Every row comes from one small tree of marks. The marks that hang from a mark follow it in brackets, in the order of their numbers. Every link used is in the known rows. Which tree was each row made from?
In the rows, zero is written as 128.
Known rows
Z196(Z991(Z966)): [128 129  91  81 127 127  80 149  88 141 140 124 159 143 177 131 146 161
 146]
Z496(Z991(Z196)): [129 150 139 137 140 102 161 162 119 126 138 125 103 114 185 114 133 193
 135]
Z778(Z88 Z496(Z991 Z994(Z182))): [121 101 153 186 142 106 182 161 194 143 118 111 102  83 137 168 151  92
 163]
Z496(Z778): [128 139 192 113 112 132 100  96 130 121 125 120 119 112 119 106 120 129
 133]
Z182(Z994(Z496(Z778 Z991))): [133  94 142 135 146 134 100 127 122 135 143 103 105 115 159 110 112 151
 149]
Z182(Z994(Z496(Z778))): [135  98 151 131 143 148  85 115 117 134 136 113 108 122 152 111 113 129
 144]
Z496(Z991(Z196 Z966)): [127 155 114  99 137 107 103 174 102 138 152 116 115 115 217 109 136 181
 137]
Z778(Z88): [120 162 180 118 135 126 117 119 137 138 146 130 113  99 146 151 134 143
 140]
Z966(Z991): [117 117  43 127 124 114 148 147 126 134 146 120 134 165 133 118 109 102
 133]
Z778(Z88 Z496(Z991 Z994)): [120 123 176 170 149 105 164 152 171 151 125 107 103  92 137 172 146 124
 160]
Z994(Z182 Z496(Z778(Z88))): [124 126 168 154 126 131 122 131 156 122 122 131 106  98 191 108 132  74
 140]
Z496(Z994(Z182)): [128  78  46 162 126 128 207 139 159 128 117 120 132  98  93 152 129  68
 139]
Z994(Z182 Z496): [129  95  85 172 135 129 152 162 147 121 114 135 123 129 187 110 134  64
 128]
Z966(Z991(Z196)): [121 145  66 129 130 113 160 161 112 130 145 132 115 161 181 101 116 135
 133]
Z778(Z496(Z991 Z994)): [127  87 125 181 142 107 178 161 162 141 109 106 118 121 120 148 140 109
 147]
Z182(Z994(Z496(Z991))): [133  87 104 145 157 130 119 148 121 139 143 108 110 126 164 124 118 150
 146]
Z994(Z182 Z496(Z778(Z88) Z991)): [123 120 158 160 131 113 138 145 160 123 130 119 102  89 200 108 130 103
 146]
Z496(Z778(Z88)): [121 166 232 105 117 130  90  89 139 129 139 121 107  88 134 126 125 142
 143]

Write each row's tree
[125 102 103 136 124 116 100 160 142 126 129 111 121 110 213  91 128  81
 139] : Z994(Z182 Z496(Z778 Z991(Z966)))
[126 157 160 112 139 116  81 160  93 135 141 113 105 120 252  84 126 154
 134] : Z994(Z496(Z778 Z991(Z196 Z966)))
[121 153 193 135 142 113 111 130 124 135 142 113 102 104 203 119 122 149
 141] : Z994(Z496(Z778(Z88) Z991))
[130 111 170 131 150 131  94 122 126 141 151 104  97 101 165 123 115 159
 155] : Z182(Z994(Z496(Z778(Z88) Z991)))
[125  71  35 171 132 104 226 158 163 130 127 107 126  87 105 154 126 103
 146] : Z496(Z991 Z994(Z182))
[128  69 104 195 136 107 195 170 184 133 101 109 117 113 119 143 145  78
 150] : Z778(Z496(Z991 Z994(Z182)))
[123 157 205 129 137 131  91 117 120 134 133 124 107 112 192 117 125 123
 135] : Z994(Z496(Z778(Z88)))
[127  99 122 167 127 112 146 151 154 116 119 117 110 107 188  94 125  91
 138] : Z994(Z182 Z496(Z778 Z991))
[131  91 120 196 141 105 206 181 174 130 101 117 102 109 156 129 151 104
 151] : Z778(Z496(Z991(Z196) Z994(Z182)))
[128 124  83 151 146 103 219 162 120 136 137 112 107  96 153 144 128 173
 142] : Z496(Z991(Z196) Z994)
[126 114 148 139 135 110  89 171 148 142 120 109 123 138 171 120 146 114
 142] : Z778(Z496(Z991(Z966)))
[119 110 138 147 121 105 190 118 173 130 139 100 104  48 110 151 123 114
 161] : Z496(Z778(Z88) Z991 Z994(Z182))
[127  91  73 179 140 110 170 176 152 122 120 125 118 121 197 113 133  90
 134] : Z994(Z182 Z496(Z991))
[117 127 156 140 147 108 119 161 158 160 137 101 113  93 162 169 149 114
 160] : Z778(Z88 Z496(Z991(Z966) Z994))
[130  72 112 190 131 126 178 155 181 131  93 120 122 120 111 141 147  51
 145] : Z778(Z496(Z994(Z182)))
[125  82  96 153 116 107 200 127 166 122 123  99 118  72  97 133 118 102
 151] : Z496(Z778 Z991 Z994(Z182))
[126  72  82 164 133 109 149 180 172 143 111 103 127 113 144 140 148  67
 151] : Z778(Z496(Z991(Z966) Z994(Z182)))
[118 147 200 128 141 109  74 161 159 153 137 111 109 108 188 145 152 130
 155] : Z778(Z88 Z496(Z991(Z966)))
[121 114 153 137 116 129 168 101 167 129 129 114 112  58 101 149 126  80
 154] : Z496(Z778(Z88) Z994(Z182))
[123 165 240 159 149 104 131 162 159 140 127 125  83 103 199 137 156 167
 155] : Z778(Z88 Z496(Z991(Z196)))
[132  91  86 119 154 133  81 155 109 147 153 103 119 127 184 123 119 141
 147] : Z182(Z994(Z496(Z991(Z966))))
[124 174 215 136 146 111 122 144 112 133 141 121  86 101 238 104 129 175
 142] : Z994(Z496(Z778(Z88) Z991(Z196)))
[118 135 166 126 130 107 164 108 143 140 148  96 106  58 112 157 118 154
 157] : Z496(Z778(Z88) Z991 Z994)
[120 194 216  76 126 109  69 135 113 138 162 109  94  74 220 107 133 193
 151] : Z496(Z778(Z88) Z991(Z196 Z966))
